Known rows, with every step that occurs:
t-j: [ 0.07  0.27  0.16 -0.20 -0.13 -0.05 -0.06 -0.14 -0.12  0.00  0.03 -0.04
 -0.11 -0.07  0.19 -0.26 -0.16 -0.04 -0.15  0.05 -0.14 -0.09 -0.18]
s-n-k: [-0.13  0.64  0.18 -0.10 -0.08 -0.05 -0.26  0.20  0.14 -0.27  0.06  0.22
  0.21  0.03 -0.01  0.03 -0.12 -0.15 -0.08 -0.18 -0.08  0.01 -0.11]
s-z-j-t-k-f: [-0.02  0.29  0.29 -0.02 -0.09 -0.31 -0.04 -0.05 -0.07  0.00  0.05 -0.31
 -0.08 -0.03  0.11 -0.09 -0.07  0.04 -0.14 -0.08  0.04  0.01 -0.08]
j-t-k-f-s-n: [-0.17  0.57  0.27  0.26  0.07 -0.26 -0.02  0.16  0.18 -0.13  0.11 -0.01
  0.06 -0.03  0.02 -0.13 -0.16  0.18  0.02 -0.11 -0.09 -0.06 -0.19]
c-j: [-0.06  0.20  0.15 -0.26 -0.13 -0.05 -0.08 -0.08 -0.17 -0.03 -0.02 -0.05
 -0.29  0.14  0.21 -0.16 -0.08 -0.02 -0.14  0.00  0.00  0.09 -0.09]
j-z-s: [-0.13  0.25  0.24 -0.14  0.16 -0.01 -0.09 -0.25 -0.11  0.04  0.23 -0.10
 -0.30 -0.14  0.20 -0.01 -0.14  0.36 -0.18  0.12 -0.12 -0.07 -0.20]
k-f: [ 0.01  0.51  0.19  0.06 -0.03 -0.20 -0.17 -0.07  0.02 -0.08  0.15 -0.16
 -0.04 -0.15  0.31 -0.14 -0.10  0.15 -0.18  0.01 -0.10 -0.05 -0.24]
z-j-t: [-0.11  0.06  0.31 -0.30 -0.12 -0.16  0.04 -0.11 -0.15  0.00 -0.05 -0.12
 -0.24  0.15  0.08 -0.18 -0.10 -0.17 -0.09 -0.08  0.05  0.07  0.05]
n-s-f-k-t: [ 0.19  0.81  0.13  0.19 -0.19 -0.08  0.08  0.08  0.18 -0.24  0.23 -0.18
  0.15  0.02  0.20 -0.07  0.07 -0.21 -0.16 -0.24 -0.07  0.10 -0.03]
k-t-j-z: [-0.06  0.23  0.14 -0.18 -0.25  0.01  0.09 -0.31 -0.15 -0.02  0.03 -0.25
 -0.29 -0.08  0.23 -0.29 -0.22 -0.09 -0.14  0.10 -0.11 -0.12 -0.01]
f-k-t: [ 0.03  0.66  0.13  0.10 -0.35 -0.04 -0.01  0.06  0.04 -0.26  0.10 -0.06
  0.05  0.16  0.15 -0.11 -0.13 -0.26 -0.09 -0.11 -0.07  0.03  0.12]
j-t: [-0.12  0.35  0.32 -0.18 -0.10 -0.14 -0.04 -0.05 -0.09 -0.02  0.08 -0.09
 -0.15  0.02  0.06 -0.17 -0.16 -0.07 -0.07 -0.08 -0.02 -0.05  0.01]
z-s-n-k: [-0.12  0.60  0.26 -0.10  0.09 -0.08 -0.27  0.18  0.13 -0.21  0.10  0.30
  0.16 -0.06 -0.02  0.14 -0.13  0.06 -0.09 -0.15 -0.10  0.00 -0.21]
z-s-f-k: [ 0.21  0.51  0.16  0.12  0.11 -0.08 -0.06  0.10  0.05 -0.09  0.38 -0.14
  0.17  0.02  0.13  0.03  0.06  0.11 -0.16 -0.11 -0.07  0.12 -0.17]
t-j-z: [-0.04  0.11  0.13 -0.23 -0.07  0.04 -0.02 -0.30 -0.17  0.03  0.11 -0.23
 -0.29 -0.10  0.22 -0.25 -0.17  0.07 -0.18  0.15 -0.12 -0.13 -0.13]
j-t-k: [-0.11  0.54  0.45 -0.07 -0.22 -0.28 -0.08  0.03 -0.04 -0.02  0.02 -0.02
 -0.10  0.15 -0.11 -0.13 -0.11  0.01 -0.01 -0.14 -0.03 -0.03  0.00]
f-k-t-j: [ 0.13  0.50  0.14 -0.02 -0.36 -0.05  0.06 -0.01 -0.04 -0.17  0.00 -0.08
  0.01  0.06  0.18 -0.24 -0.17 -0.28 -0.10 -0.04 -0.10 -0.06  0.05]
s-f: [ 0.07  0.40  0.14 -0.02 -0.01 -0.10 -0.06 -0.04 -0.01  0.00  0.29 -0.19
  0.08 -0.01  0.16 -0.16  0.05  0.01 -0.18 -0.10 -0.08  0.12 -0.20]
c-s-z-j-t-k-f: [-0.01  0.31  0.40 -0.03  0.10 -0.30 -0.02 -0.05 -0.08  0.05  0.08 -0.31
 -0.19 -0.11  0.10 -0.05 -0.06  0.27 -0.14 -0.06  0.01  0.00 -0.13]
n-s-z-j: [ 0.01  0.15  0.00 -0.23  0.05  0.07 -0.02 -0.18 -0.10 -0.07  0.10 -0.17
 -0.15 -0.11  0.33 -0.02  0.01 -0.07 -0.28 -0.03 -0.06  0.12 -0.19]
n-k-f-s-z-j-t: [ 0.01  0.21  0.11 -0.15  0.09 -0.11  0.13 -0.03 -0.03 -0.01  0.05 -0.35
 -0.10 -0.11  0.23 -0.13 -0.10 -0.08 -0.11 -0.11 -0.01  0.08 -0.03]
n-k: [ 0.01  0.66  0.21 -0.18 -0.12 -0.07 -0.19  0.07  0.07 -0.14  0.04  0.06
  0.06  0.01  0.10 -0.06 -0.07 -0.09 -0.11 -0.15 -0.11  0.04 -0.10]
k-t-j: [ 0.04  0.41  0.18 -0.13 -0.33 -0.09  0.05 -0.15 -0.11 -0.07 -0.05 -0.06
 -0.12 -0.04  0.21 -0.29 -0.20 -0.19 -0.12  0.00 -0.13 -0.09 -0.04]

Rows:
[ 0.11  0.16  0.18 -0.14  0.21 -0.07  0.04 -0.26 -0.11  0.13  0.31 -0.31
 -0.14 -0.21  0.19 -0.13 -0.02  0.29 -0.22  0.06 -0.12 -0.01 -0.29] => t-j-z-s-f
[ 0.24  0.49  0.11  0.03 -0.28 -0.10  0.13  0.00 -0.01 -0.13  0.13 -0.22
  0.12  0.04  0.16 -0.25 -0.05 -0.29 -0.14 -0.10 -0.08  0.04  0.00] => s-f-k-t-j
[-0.09  0.39  0.23 -0.21  0.11 -0.03 -0.16  0.01  0.04 -0.14  0.07  0.14
  0.00 -0.15  0.01  0.05 -0.18  0.09 -0.12 -0.02 -0.11 -0.11 -0.20] => t-j-z-s-n-k
[ 0.13  0.30  0.08 -0.01 -0.20  0.00  0.15 -0.17 -0.06 -0.08  0.20 -0.41
 -0.07  0.00  0.19 -0.25 -0.07 -0.16 -0.16  0.00 -0.05  0.02  0.03] => s-f-k-t-j-z
[-0.01  0.41  0.15 -0.24 -0.27 -0.02  0.06 -0.20 -0.05 -0.08 -0.03 -0.20
 -0.20 -0.08  0.17 -0.23 -0.19 -0.15 -0.13  0.00 -0.10 -0.10  0.02] => n-k-t-j-z
[-0.10  0.18  0.30 -0.20 -0.17 -0.18  0.00 -0.05 -0.17  0.01  0.00 -0.17
 -0.14  0.15 -0.04 -0.09 -0.08 -0.11 -0.10 -0.11  0.05  0.08  0.04] => s-z-j-t-k
[-0.05  0.69  0.20  0.05 -0.02 -0.20 -0.27  0.17  0.21 -0.26  0.09  0.08
  0.22 -0.12  0.13  0.00 -0.10  0.01 -0.12 -0.14 -0.08 -0.05 -0.21] => s-n-k-f
[-0.13  0.62  0.16  0.30  0.06 -0.18 -0.10  0.14  0.20 -0.17  0.15  0.07
  0.12 -0.04  0.10 -0.10 -0.11  0.25 -0.04 -0.05 -0.16 -0.03 -0.29] => t-k-f-s-n
[ 0.14  0.65  0.18  0.15 -0.12 -0.13  0.05  0.07  0.06 -0.16  0.26 -0.15
  0.13  0.04  0.14 -0.02 -0.01 -0.08 -0.14 -0.15 -0.05  0.12 -0.02] => z-s-f-k-t
[-0.21  0.46  0.21 -0.17 -0.13 -0.05 -0.05  0.02  0.03 -0.21 -0.06  0.08
 -0.17  0.03  0.05  0.04 -0.17 -0.09 -0.08 -0.11  0.01  0.05  0.01] => c-j-z-s-n-k-t
[-0.11  0.41  0.05 -0.07 -0.10  0.06  0.14 -0.09  0.07 -0.14  0.00 -0.10
 -0.10 -0.09  0.14 -0.22 -0.22 -0.11 -0.06  0.01 -0.15 -0.08 -0.04] => f-s-n-k-t-j-z
[-0.05  0.69  0.27  0.06  0.14 -0.24 -0.27  0.15  0.20 -0.21  0.12  0.13
  0.18 -0.21  0.13  0.10 -0.11  0.18 -0.13 -0.12 -0.09 -0.06 -0.30] => z-s-n-k-f
[-0.10 -0.05  0.16 -0.32 -0.06 -0.04  0.04 -0.15 -0.25  0.02  0.05 -0.27
 -0.20  0.03  0.14 -0.12 -0.13 -0.21 -0.16 -0.05  0.06  0.07  0.07] => s-z-j-t
[-0.18  0.12  0.20 -0.12  0.17  0.01 -0.12 -0.14 -0.10 -0.07  0.16  0.08
 -0.13 -0.16  0.09 -0.01 -0.23  0.23 -0.15  0.12 -0.10 -0.16 -0.25] => t-j-z-s-n
[ 0.01  0.25  0.20 -0.05  0.23 -0.06 -0.02 -0.21 -0.06  0.09  0.38 -0.28
 -0.12 -0.15  0.18 -0.03  0.02  0.32 -0.22  0.02 -0.09  0.07 -0.27] => j-z-s-f
[ 0.02  0.21  0.03  0.05  0.04 -0.08  0.07 -0.09 -0.04  0.01  0.11 -0.30
 -0.10 -0.04  0.30 -0.12 -0.02  0.13 -0.17  0.02 -0.08  0.13 -0.20] => t-k-f-s-z-j
[ 0.13  0.38  0.13  0.08  0.17 -0.02 -0.01 -0.02  0.01 -0.06  0.42 -0.28
  0.02 -0.01  0.15  0.03  0.04  0.20 -0.19 -0.04 -0.06  0.10 -0.14] => j-z-s-f-k
[ 0.08  0.51  0.15  0.14 -0.08 -0.06  0.10 -0.05  0.04 -0.12  0.31 -0.29
  0.00  0.01  0.16 -0.03 -0.02 -0.02 -0.15 -0.08 -0.04  0.09  0.02] => j-z-s-f-k-t
[ 0.03  0.32  0.10 -0.07 -0.27  0.04  0.10 -0.18 -0.10 -0.13  0.08 -0.26
 -0.18  0.01  0.20 -0.23 -0.19 -0.15 -0.14  0.06 -0.08 -0.08  0.07] => f-k-t-j-z
[ 0.00  0.61  0.30 -0.14 -0.13 -0.09 -0.05  0.07  0.07 -0.17 -0.07  0.14
  0.02 -0.10  0.03 -0.11 -0.21 -0.09 -0.06 -0.11 -0.12 -0.08 -0.06] => c-s-n-k-t-j
[-0.05 -0.03 -0.01 -0.25 -0.05  0.07 -0.04 -0.17 -0.24 -0.03  0.10 -0.18
 -0.12  0.02  0.26 -0.08 -0.08 -0.14 -0.24  0.03  0.00  0.14 -0.07] => s-z-j
[-0.01  0.61  0.10 -0.03 -0.19 -0.03  0.09  0.07  0.12 -0.19 -0.08  0.08
  0.07 -0.05  0.12 -0.21 -0.21 -0.23 -0.02 -0.11 -0.18 -0.04 -0.05] => f-s-n-k-t-j
[ 0.23  0.28  0.13  0.01  0.14 -0.02  0.05 -0.07 -0.04 -0.02  0.35 -0.30
  0.01 -0.06  0.15 -0.07  0.00  0.16 -0.19  0.01 -0.08  0.04 -0.18] => t-j-z-s-f-k
[ 0.03  0.52 -0.01  0.21  0.10 -0.06 -0.02 -0.06  0.02 -0.01  0.27 -0.31
  0.00 -0.20  0.30 -0.12 -0.08  0.25 -0.15  0.03 -0.17  0.02 -0.26] => t-k-f-s-z
[ 0.07  0.25 -0.05 -0.08  0.11  0.01  0.05 -0.05  0.01 -0.04  0.10 -0.28
 -0.02 -0.13  0.37 -0.09 -0.03  0.00 -0.20 -0.03 -0.09  0.17 -0.17] => n-k-f-s-z-j
[ 0.25  0.68  0.10  0.15  0.03 -0.04 -0.03  0.11  0.17 -0.18  0.35 -0.18
  0.18 -0.01  0.19 -0.03  0.14 -0.02 -0.19 -0.20 -0.09  0.12 -0.19] => n-s-f-k
[-0.01  0.43  0.26 -0.23 -0.04 -0.06  0.02 -0.20 -0.05 -0.01  0.04 -0.10
 -0.23 -0.18  0.17 -0.07 -0.19  0.09 -0.14  0.04 -0.13 -0.11 -0.10] => n-k-t-j-z-s
[-0.04  0.32  0.11 -0.11  0.22  0.11 -0.14 -0.13 -0.17  0.02  0.29 -0.16
 -0.15 -0.23  0.24  0.00 -0.13  0.25 -0.21  0.06 -0.12  0.01 -0.16] => c-s-z
[ 0.02  0.69  0.18  0.26  0.02 -0.22  0.00  0.01  0.15 -0.01  0.14 -0.14
 -0.06 -0.07  0.24 -0.19 -0.04  0.34 -0.06 -0.02 -0.19 -0.01 -0.29] => t-k-f-s
